Each row was made from one walk, in order. Every step used is in the known rows, and no mark comes twice. Write each row's walk.
In the rows, 128 means zero.
Known rows
zoted/tozov/digasel: [163 106 150 169 123  88 151 129 142  92 132 100 138 138 112 194 137 161
 122 129 122 126  91  98  81 142 132  63 141  91 126  78 131 136 122 104
 167 194 155]
zope/lipe: [164 132 119 177 105  84 156 112 142 115 121 103 137 143  78 146 110 160
 103 146 126 129 111 101  74 113 133 114 145  95 144 103 177 125 160 102
 135 190 151]
tolet/tozov/digasel/parin: [163 117 137 174 119  98 148 122 130 128 135  86 119 144 142 175 105 163
  94 187 194 113  83 108  79 114 121 103 154  91 126  86 115 172 113 127
 145 189 146]
sezegan/digasel: [154 130 118 181 109  97 147 124 125 133 125  97 124 142 111 159  81 136
 103 143 117 126  91 111  85 119 118  80 128  91 144  81 130 131 162 105
 146 126 132]
famad/digasel: [162 140 125 153 103  94 164 117 126 134 135  97 127 149  88 165 104 170
 102 151 169 142 100 112  96  99 149  93 134  90 133  76 149 145 181 111
 125 155 144]
tolet/tozov/digasel/famad: [162 125  95 162  89  72 145 124 151  87 127  99  97 161 119 180 119 160
 113 173 136 131  94 108  84 112 122 106 150 115 137  65 130 172 148 127
 139 185 156]
siluz/digasel/tozov: [157 148 122 156 113  89 154  95 169 135 119  95 148 146  82 157 148 194
 140 164 166 162  98 107  86 119 137  75 140 100 143  77 130 142 153 114
 136 167 132]
zoted/sezegan: [160 135 127 154 102  73 153 115 123 113 130 128 123 133  97 146  78 178
  94 161 137 142  99 134  81 123 126  77 133  89 146  85 138 133 142 102
 153 173 142]
zoted/sezegan/digasel/famad: [149 150  91 162  80  78 140 115 142 125 112 125 116 145 121 150  42 159
 103 159 101 134 109 131  94 130 114  64 124 109 149  61 133 138 156 111
 153 111 129]
zoted/tozov/tolet: [161 137 147 162 107 117 158 144 142 110 138  99 131 139  87 213 108 171
 126 135 119 118  89  90  81 123 122 114 149  83 122  98 139 157 132 107
 173 191 152]
parin/digasel: [149 142 166 168 109  88 159 122 121  84 125  99 132 139 103 162  51 161
  97 142 139 131  95 116  91 110 133  90 139  89 142  83 139 133 155 108
 126 188 169]
tolet/famad: [165 131 148 161  97  78 153 123 125 105 125 104 147 131  89 148 101 164
  98 156  81 122  79 113  66 115 126  90 133  84 143  65 135 147 186  85
 145 174 144]
duzemo/fonu/zope: [164 127 123 178  79  81 164 123 144 113 148 108 134 129  84 121  68 158
 103 153 114 154  77 151  76 123 107  91  90  79 134  81 165 155 144 109
 136 175 141]
famad/tolet/tozov/zoted: [164 148 102 160 134  68 145 106 125 115 158 121  84 166 106 199 112 152
 114 181 184 126  88  86  85 126 165 113 163  98 120 149 144 169 133 125
 122 183 149]
siluz/digasel: [157 146 120 155 110  85 158  97 136 125 114  95 130 150  75 162 149 192
  97 146 145 144  90 115  85 102 133  86 139  93 148  70 141 134 172 106
 137 169 145]
famad/digasel/zope/lipe: [171 140 118 164 132  91 168 106 142 134 137 126 149 146 115 153 115 166
 102 166 177 126 120 107  90 111 149  96 156  95 132  94 189 138 177 119
 125 164 146]
parin/digasel/famad/tolet/tozov/zoted: [153 175 111 152 112  62 147 106 142  81 139 121  84 177 124 208  48 156
 116 178 174 126 102  92 102 125 164 112 167 122 123 125 148 176 143 137
 101 185 174]
bupe/finu: [170 115 130 139 107  80 155 107 120 105 152  97 135 137  89 166 120 143
 114 139 117 103 126 110  74 112 142  69 134  82 132  88 133 108 154 111
 149 169 137]
sezegan/digasel/famad/tolet/finu: [164 144  78 149 109  59 143 113 130 126 124 123  66 152 122 145  67 111
 122 142 105 118  88 109 111 140 147 103 139 109 138  87 139 160 174 127
 126 111 130]
fonu/zope: [157 133 122 177  76  74 166  99 133 111 166 118 127 134  86 132 102 157
 103 147 105 137  92 143  75 118 115  88 127  79 137  79 134 137 161 110
 141 181 143]
siluz/digasel/famad: [152 155  84 150  82  76 157  89 159 117 102  93 122 161  78 170 132 199
 106 156 119 137 102 114  89  99 132  83 133 112 152  47 142 146 191 113
 132 161 146]
finu/bupe: [161 139 121 147 115  84 151 123 127 114 128 140 117 139  94 168 135 161
  97 154  97 112  84 113  79 105 152  74 107  78 133  70 143 149 162 102
 137 179 154]
tozov/tolet/famad/digasel/zope: [170 146 157 138 114 100 162 141 125 127 151 124 163 140 131 172 105 180
  97 175 138 114  87 113  89 100 123 107 172  87 108  70 148 174 199 106
 139 161 152]
zoted/sezegan/digasel/tozov/tolet: [156 150 137 157 102 111 141 147 153 145 140 125 143 135 129 157  58 163
 141 169 157 154 107 123  99 133  97  91 155  99 120 100 122 153 114 117
 161 125 125]
zoted/sezegan/digasel: [156 139 120 166 108  87 143 121 118 135 127 123 123 136 119 144  59 154
  97 153 131 139  99 130  92 132 113  66 130  92 147  83 131 126 137 103
 157 119 127]
sezegan/digasel/tozov/zoted: [156 147 116 196 118  95 136 111 160 147 149 101 148 146 128 200  88 136
 141 164 136 151 102  95  88 126 125  58 144 110 117 124 123 147 120 118
 145 135 125]
famad/tolet/tozov: [166 136 109 142 127  73 152 113 121 111 138 119  76 159  93 156 104 153
 118 176 182 123  87  93  82 130 158 126 148  92 144 112 142 158 151 121
 122 174 141]
bupe/finu/sigov: [174 125 136 119 122  61 175 101 112  99 153  86 132 124  92 173 108 134
 112 150  73 126 142 117  71 102 142  76 156  71 149  78 139  99 155 113
 143 168 132]
zoted/tozov/tolet/famad/digasel/parin: [169 158 180 147  97 139 164 144 138 159 129  87 172 132 115 211  81 190
 110 161 152  99  83  97  89 125 139 117 157  82 109  72 139 185 155 102
 158 157 144]
duzemo/fonu: [164 120 126 170 105  94 153 138 137 114 115  89 133 137  85 147  66 164
 101 160 131 142  75 114  77 112 121  94  93  88 139  87 167 154 148 102
 139 176 142]
tolet/tozov: [165 136 113 166 110  91 152 118 125 117 133 100  95 149  91 177 105 158
 110 172 156 136  82 102  75 110 130 124 139  90 157  97 134 167 150 118
 143 181 141]
zoted/sezegan/digasel/tozov: [155 141 122 169 112  90 139 120 150 143 130 124 140 130 126 140  57 154
 139 169 150 157 106 125  93 148 118  57 130  99 143  90 120 134 118 113
 153 119 114]
digasel/tozov: [160 131 128 171 107  91 154 112 159 120 134 103 141 136  93 156  98 161
 142 170 141 144 100 100  76 124 132  81 132  94 140  92 127 143 141 115
 141 180 131]
fonu/zope/lipe: [165 137 118 181  78  74 166  95 149 112 158 121 141 138  75 120 114 155
 106 142 111 140 110 137  72 123 118 113 141  85 137  94 177 127 158 107
 135 189 150]
parin/digasel/siluz: [150 147 170 164 102  80 166 112  80  81 119 138 140 149  81 159  35 162
  94 149 124 150 110 113  94 108 135  82 138  81 138  81 129 127 146 112
 126 192 172]
lipe/zope/fonu: [178 131 126 153  76  91 145 137 103 112 113  99 134 133  46 123  68 161
 103 144 123 119  68 112  78 119 125 109  97  79 112  99 167 135 113 110
 143 217 142]
zoted/tozov/digasel/sezegan: [160 115 148 180 108  86 154 134 134  59 129 121 141 131 132 193 150 152
 108 122 109 105  94 115  77 150 132  49 140  92 120  83 127 137 111 108
 170 198 135]
parin/digasel/tozov: [150 145 167 171 112  93 157 120 154  94 131  99 147 135 107 159  51 160
 137 160 157 150 104 107  89 127 136  80 138  98 139  90 129 143 136 117
 125 189 155]
siluz/digasel/sezegan: [156 155 117 163  96  82 162 104 128  93 111 117 136 142  97 162 159 183
  84 140 130 122  94 128  82 113 133  72 138  93 141  75 135 133 160 107
 138 171 124]
famad/digasel/tozov: [163 141 125 157 105 101 160 111 158 144 137  96 143 146  93 159 104 170
 145 169 186 161 107 104  96 116 153  85 137  96 130  85 139 150 160 119
 124 155 130]
lipe/zope: [171 132 124 159  78  79 150 128 130 111 114 108 130 142  50 145 100 157
 106 144 114 119  90 108  79 113 123 107 124  75 118  92 140 134 158 106
 154 199 144]

Write each row's walk
[162 148 122 161  89  95 167 119 117 103 129 119 132 143 109 163 115 157
  88 141 150 121 104 127  92 110 149  79 135  89 127  83 142 142 171 112
 127 160 124]	famad/digasel/sezegan
[158 114 139 174  98  73 156 131 123  61 133 120 136 134 134 155 142 149
  85 140 115 110  96 129  76 121 119  60 147  94 118  79 125 133 135 105
 143 194 138]	tozov/digasel/sezegan
[166 117 132 140 128  54 152 113  83  87 142 157  92 172  98 147 121 152
 114 180 180 146  99  95  95 133 155 101 164  89 120 102 127 149 131 126
 123 185 156]	famad/tolet/tozov/digasel/siluz
[176 145 131 135 112  94 152 151 118 121 143 147  83 132 102 184 139 143
  98 138  95 118  61 119  99  94 133 128 138  75 109  93 144 191 149 119
 141 188 163]	tozov/tolet/finu/bupe
[154 139  86 141  94  59 153 105 147  99 121 118 100 162  93 150  84 160
 117 165 120 108 109 101  88 126 159  90 134 106 136  77 147 139 186 117
 119 167 144]	digasel/famad/tolet
[171 132 119 185  79  83 166 120 159 114 141 111 148 131  75 106  81 157
 105 147 120 154  91 144  72 128 110 115 104  87 133  99 207 141 140 106
 130 184 147]	duzemo/fonu/zope/lipe
[162 135 122 153 133  89 166 110 127 132 150 123 137 145 125 168 100 169
 102 170 172 126 102 111  92 107 145  73 141  89 133  77 147 147 180 120
 133 158 139]	famad/digasel/zope
[175 120 106 117 126  19 168 105 131  82 136 114  69 141 129 153 107 123
 111 157  79 145 103 120 103 126 148 101 182  98 128  73 147 155 163 133
 114 176 153]	tozov/digasel/famad/tolet/finu/sigov
[153 152 127 162 113 103 158  90 139 157 110  81 145 143  99 165 118 200
  87 168 171 119  90 114  85 105 133  85 137  89 142  66 129 143 155 112
 138 164 137]	siluz/digasel/parin
[161 151 126 171 110  74 143 102 157 126 151 131 147 136 112 186  85 180
 133 180 158 165 109 118  83 133 133  54 148 102 115 129 132 149 103 115
 147 181 135]	digasel/tozov/zoted/sezegan
[168 156  80 125 109  48 155  86 145 119 114 121  70 159  86 149 137 165
 115 145 135 136  85 116 111 125 162 108 149 112 138  77 149 166 184 128
 116 154 143]	siluz/digasel/famad/tolet/finu
[177 131 127 146 127  56 174 108 106 113 137  96  88 118  94 167  90 123
  98 147  69 162  86 122  85 102 128 119 159  70 155  89 144 158 158 121
 136 178 139]	tolet/finu/sigov
[160 155 200 152  96 108 153 152 151  88 133 103 173 129 113 161  54 172
 133 166 126 138  88 109  86 118 112 113 167  98 112  83 128 167 153 103
 131 191 167]	parin/digasel/tozov/tolet/famad
[156 156 123 179 106  72 141  97  81 135 138 167 140 149 110 184  52 155
  93 163 117 163 112 125  99 125 123  45 144  88 120 115 124 131 112 112
 156 126 138]	tozov/zoted/sezegan/digasel/siluz
[152 155 126 187 115  99 136 106 125 168 140 116 146 132 152 191  35 162
  81 174 160 120 101 123  93 128 118  52 144  96 119 115 122 145 101 114
 157 122 127]	tozov/zoted/sezegan/digasel/parin
[155 129 117 180 139  88 146 118 124 132 138 123 135 137 148 161  78 138
 102 164 121 107  95 109  83 125 114  58 134  90 142  81 127 134 158 115
 154 128 128]	sezegan/digasel/zope
[170 139 145 148 124  81 163 114 123 128 143 125 159 136 128 156 104 174
  99 175 131 118  90 116  83 115 143  73 145  86 132  57 146 155 203  99
 136 153 142]	tolet/famad/digasel/zope
[155 145 137 172 102 123 143 149 159 143 139  97 146 143 120 172  79 145
 146 163 142 140  97  98  92 119 101 106 156 100 117  97 123 157 133 120
 148 132 129]	sezegan/digasel/tozov/tolet
[168 136  86 140 102  49 152 104 136 106 127 126  64 151  98 147  86 134
 119 150 112 121  90 107 100 134 159 111 141 106 136  90 146 169 179 128
 120 166 143]	digasel/famad/tolet/finu
[158 145 135 163 104 114 166 110 129 166 129  85 141 142 110 169  71 176
  88 171 194 118 102 109  94 104 150  94 135  84 126  75 136 154 163 118
 128 153 136]	famad/digasel/parin
[178 150 131 138 116  99 148 150 150 131 149 146 100 127 105 181 138 144
 143 156 115 136  72 110  99 109 136 118 139  84 104 103 135 198 129 127
 139 189 150]	digasel/tozov/tolet/finu/bupe
[171 147 156 145  86  81 166 107  81 126 123 138 158 148  67 152  90 172
  97 163 111 155  99 114  92 106 152  86 138  79 129  59 137 150 196  94
 129 150 148]	tolet/famad/digasel/siluz
[164 123 125 164 131  92 149 114 105 109 141 114 138 130 120 140  67 164
  99 172 134 111  72 113  72 122 128  71 109  89 137  89 163 139 118 118
 138 204 140]	digasel/zope/fonu
[171 151 161 138  85 107 161 148 125 131 137 100 152 143  93 169 107 178
  96 156 136 129  85 115  91  93 127 127 164  88 110  70 149 173 201  95
 133 155 157]	tozov/tolet/famad/digasel
[156 111 149 174 113  92 150 118 133 126 134  85 147 136 138 161 100 168
  85 167 159 105  94 116  79 113 120  70 145  87 118  73 120 142 129 113
 143 188 151]	tozov/digasel/parin
[160 113 160 175 125 106 154 121 144 124 131  88 152 131 134 196 107 170
 110 151 151 103  92 100  80 140 133  62 139  86 120  77 121 144 108 110
 170 191 146]	zoted/tozov/digasel/parin
[164 170  74 139 104  50 141  98 143 106 147 154  74 170 118 193  75 174
 113 195 173 136 105 110  95 137 159  97 161 118 125 129 146 174 129 131
 128 168 146]	digasel/famad/tolet/tozov/zoted/sezegan
[151 157 159 184 117  85 150 112 157  98 147 103 154 143 119 202  59 160
 133 166 161 155 104 105  93 120 140  67 154 106 112 126 132 150 117 120
 123 199 163]	parin/digasel/tozov/zoted
[160 136 141 160  97 112 152 138 162 123 143  99 143 141  97 174  98 168
 146 170 148 139  98  99  81 110 112 115 157  96 114 104 129 161 139 120
 144 190 141]	digasel/tozov/tolet
[167 153 147 154  80  86 166 124 111  98 124 125 156 132 110 150 117 163
  83 148 112 113  88 128  81 117 146  80 136  91 129  65 141 153 194  91
 129 153 126]	tolet/famad/digasel/sezegan
[166 140 162 154  88 103 151 145 160 116 138 104 166 132  99 162  98 173
 138 174 110 132  87 101  71 118 109 114 159  92 115  81 129 170 162 100
 147 182 144]	digasel/tozov/tolet/famad
[160 145 157 166  95 113 141 154 153 137 134 100 168 133 121 160  82 150
 142 166 102 131  85 103  82 127  98 104 157  98 116  81 119 165 155 101
 151 126 131]	sezegan/digasel/tozov/tolet/famad
[162 157  72 154 106  61 143  97 148 108 145 125  77 179 110 207  96 156
 121 187 155 122  99  87  88 123 163 111 159 116 125 125 147 177 152 133
 120 177 148]	digasel/famad/tolet/tozov/zoted
[167 140 171 152  98 111 155 150 137 106 129 104 154 131  90 201 109 175
 122 139  80 111  76  94  71 132 118 114 152  82 126  79 139 165 155  87
 175 185 154]	zoted/tozov/tolet/famad
[150 154 178 160 104 112 158 151 155  94 138  97 150 140 113 176  50 168
 139 160 166 145 101 106  96 111 116 116 162  98 115 101 129 156 133 125
 128 197 167]	parin/digasel/tozov/tolet
[166 163 120 115 118  52 154 122 128  80 122 166  63 145 118 156  75 135
 110 142 105 107  83 121 119 130 185  93 126  99 123  77 154 172 168 128
 100 174 178]	parin/digasel/famad/tolet/finu/bupe
[146 152 130 163  83  80 158 119 145  75 111  98 125 151 104 169  36 164
 102 150 111 125 106 115  94 108 130  86 132 108 145  60 140 143 174 116
 123 182 170]	parin/digasel/famad
[167 107 123 140 167  56 148 121 126  89 159 143  94 158 158 153 138 151
 113 193 200 109  90  99  90 141 149  86 170  96 122 103 134 158 135 133
 129 186 151]	famad/tolet/tozov/digasel/zope
[157 164  67 165 111  71 133 107 143 129 139 122  78 180 133 205  77 134
 124 180 150 120  99  85  98 133 149 102 157 124 125 123 138 174 147 135
 123 120 135]	sezegan/digasel/famad/tolet/tozov/zoted
